Each row comes from the steps of one walk. Every step used is in the known rows, and no mark comes twice. Write the walk behind each row, first mark first.
Known rows
G/B/Q: [ -9 -34  20  -2 -14 -10  -9 -29  -5  29 -23  -7   5   2 -17   2   5  -4
 -18 -17   0]
B/Z: [-17 -12   8  -4 -15 -13   6 -12  -2  13 -14  -1  12 -11 -15   6  -7   0
 -26 -27   2]
M/G/B/Q/X/Z: [-12 -44  20  -1 -21 -34  23 -17  -3  21 -26  -9 -14  22  -8  15  28   0
 -13 -28  18]
Z/B/Q/X: [  9 -31  23   0   1 -21 -26 -34   6  14 -24 -27 -19  14 -23   9  39   4
 -10 -17  11]
X/U/B/Z: [-17 -27  13  -9 -16   1  16  -7  -8  25 -24 -11  18  -8  -8   1 -15   1
 -28 -41  -5]
M/G/B/Q: [-15 -38  22  -2  -2 -19 -14 -25 -11  33 -20  -4   4   1 -13   6   3  -6
 -21 -21   8]
X/Z/B/Q: [-11 -24  26   6 -27 -27   0 -21  -4  19 -30 -21  13  -2  -5   1  33   6
 -16 -14   9]
G/M: [ -6  40   4  -3  -1 -24  -6 -26  -2  11  -7  13 -12  11 -15   0  23  -8
 -12 -13  -3]
U/X/K/B/Q: [-10 -34  34   1 -10 -17  -9 -36  -4  33 -15  -1   5  24   2   8  19   5
 -14   3   7]
Q/B/Z/X/U: [ -5 -44  19   0  12 -14  18 -19   3  10 -36   0  -5  13  10   0   8   9
 -15 -32   6]
U/X/Z/B: [ -4 -11  10   3 -17  -7  28  -7  -4  16 -29 -26  14  18  14   5  35  -4
  -7 -22 -10]
U/X: [ -8 -17   0  -5  -7   0   5 -14  -4  23  -8  -4   9  24  24  12  -8  -8
 -18  -1 -10]
M/G/B: [ -6 -22   7  -9  18  -2   2 -12 -14  30 -18   1  -1  14 -16  11  -2 -19
 -11 -33 -11]
K/X/Z: [ -9 -16   9  -3 -35 -33  48   6  -1  19 -19   6  -3  19  -3  24  21  -1
  -9 -12  -3]
M/G: [-17  -8  11  -7  17 -31 -16  -3 -16  18  -9   7   1   4  -2  19   1  -8
 -17  -7   6]
X/K: [ -2 -25   5  -5   2 -16  -1  -7  -1   1 -17  27   1  31   9   8  36  -5
  -6   9 -21]
Q/X/Z/B: [  6 -14  14   2 -11 -16  17 -11   1   8 -33 -30  -4  19 -10   7  51   0
   0 -26  -4]
Q/B: [  1   3  23 -11 -18 -18  -3 -28   9  10 -26  -9  -3  28   0  10  31  -4
  -2 -11  -4]
X/K/B/Z: [-11 -19  23  -3  -6  -7  12 -22  -3  22 -14   5   7  12 -15   9   9   2
 -17 -25   0]
M/G/B/Z: [-17 -28   8  -6   1  -5  12 -13 -10  28 -16  -2   8  -5 -19   5 -12 -11
 -27 -51   0]
K/X/U: [ -5 -38  16  -4  -2 -25  28  -1  -3  12 -28  10  -8  25   8  14  -6   4
 -10 -18 -11]
B/Q: [-14 -23  21   0 -20 -27 -18 -24  -3  19 -17  -4   8  -4  -8   6   9   5
 -20   1   9]

Which walk is each row?
[  6 -12  15   2  22  -1   2 -26   2  29 -14  -5  -7  -5 -26  11  17   4
 -16 -23  11]	K/B/Z/X
[ -7 -23  25  -3  -3  -8   8 -27   1  21 -15   0  -3  18 -21  11  16   2
 -16 -29   4]	Q/X/K/B/Z
[-11 -39  25  -5 -20 -15  -4 -16  -7  36 -26 -11  10   0  -4   7   1   6
 -22 -15   1]	K/X/U/B/Q
[ -6 -19  24   4 -15 -20 -20 -26  -3  19 -27 -22  11  -5 -10   0  28   4
 -16  -9   4]	Z/B/Q
[  2 -25  11 -10  10  10   5  -6  -8  30 -29 -12   6   5  -1   6   2   1
 -12 -20 -15]	Z/X/U/B
[ -9 -29  36   1 -10 -21 -15 -35  -3  28 -18   3   2  18  -9   9  23   6
 -11   4   8]	X/K/B/Q
[-10 -35  20   0 -31 -36  21 -17   3  13 -25 -10 -11  21  -6  14  31   6
 -12 -15  17]	B/Q/X/Z
[ -1  -6  14   2 -17 -14  21  -6  -3   9 -33 -23  11  10  -3   5  42  -2
  -3 -21 -10]	X/Z/B
[  4 -32   9  -2  13 -11   4 -18   8   9 -21  21  -6  26   4   5  52  -1
 -11  -8  -7]	Q/B/Z/X/K
[  6 -13  12  -2  11  -8   1 -26   9  21 -21  -6  -7  -1 -15   7  28   2
 -17 -26  10]	Q/B/Z/X
[  2 -35   3   0  18  -9   1 -11   4   9 -17  25  -5  19   0   5  43  -1
 -14  -4  -9]	B/Z/X/K
[  2 -16   3   2  18  -6   0 -16   4  21 -15   0  -4 -11 -20   7  18   2
 -21 -20   8]	B/Z/X
[ 10 -12  26  -1  23  -3   0 -27   0  26 -15  10 -10  35 -14  16  37   1
   3   3  -7]	Z/X/K/B
[  6 -44  17  -1   6 -21 -16 -23   6   4 -24   7 -15  37   1   5  59   1
  -6  -2  -7]	Z/B/Q/X/K
[ -6 -57  25  -1   1 -27   0 -25   1   5 -34  -7 -15  26   6   4   5  11
 -12 -21   8]	B/Q/X/U
[  2 -31  14 -12   1   5   1 -10  -5  24 -30 -18  -1  17  -4   8   2   1
 -10 -25 -14]	Q/X/U/B
[-13 -28  13  -9 -17  -2  23  -4  -7  30 -22  -8  14  -6 -11   7 -13   1
 -28 -43  -7]	K/X/U/B/Z
[ -8 -35  18  -3 -33 -27  20 -15   1  20 -26 -14  -9  18  -8  14  31   5
 -12 -18  14]	U/B/Q/X/Z
[-12  -7  24  -3 -10  -7  10 -25  -3  26 -13  -6   8   1 -24  11  -6   2
 -19 -30   5]	K/B/Z
[-14 -31  23   6 -28 -21   4 -23  -4  24 -28 -24  14   4   8   1  29   4
 -19 -15   8]	U/X/Z/B/Q
[ -4 -54  33   0   4 -24   1 -30   1  12 -34 -10 -17  31   1   6   6  13
  -8 -22  10]	K/B/Q/X/U
[  5 -14   3  -2  16   6  -1 -15   0  30 -16  -9   1 -14 -23   8  15   1
 -22 -25   3]	U/B/Z/X
[  3 -46  15  -3   3 -23 -15 -22   6   4 -20  16 -16  38   0   9  49   1
  -8   3  -4]	B/Q/X/K
[-10 -39  23  -3  -9  -9 -11 -22  -7  34 -28 -14   8  -4  -2   2   7   8
 -22 -13   5]	Z/X/U/B/Q
[ -5 -43  20   2  18 -10  18 -18  -2  17 -31   0  -4  12   2   3  -1  11
 -13 -30   6]	K/B/Z/X/U
[-10 -18  36   0 -14 -21 -17 -37  -5  32 -17 -11   3   6 -18  10   9   8
 -13  -2  13]	K/B/Q
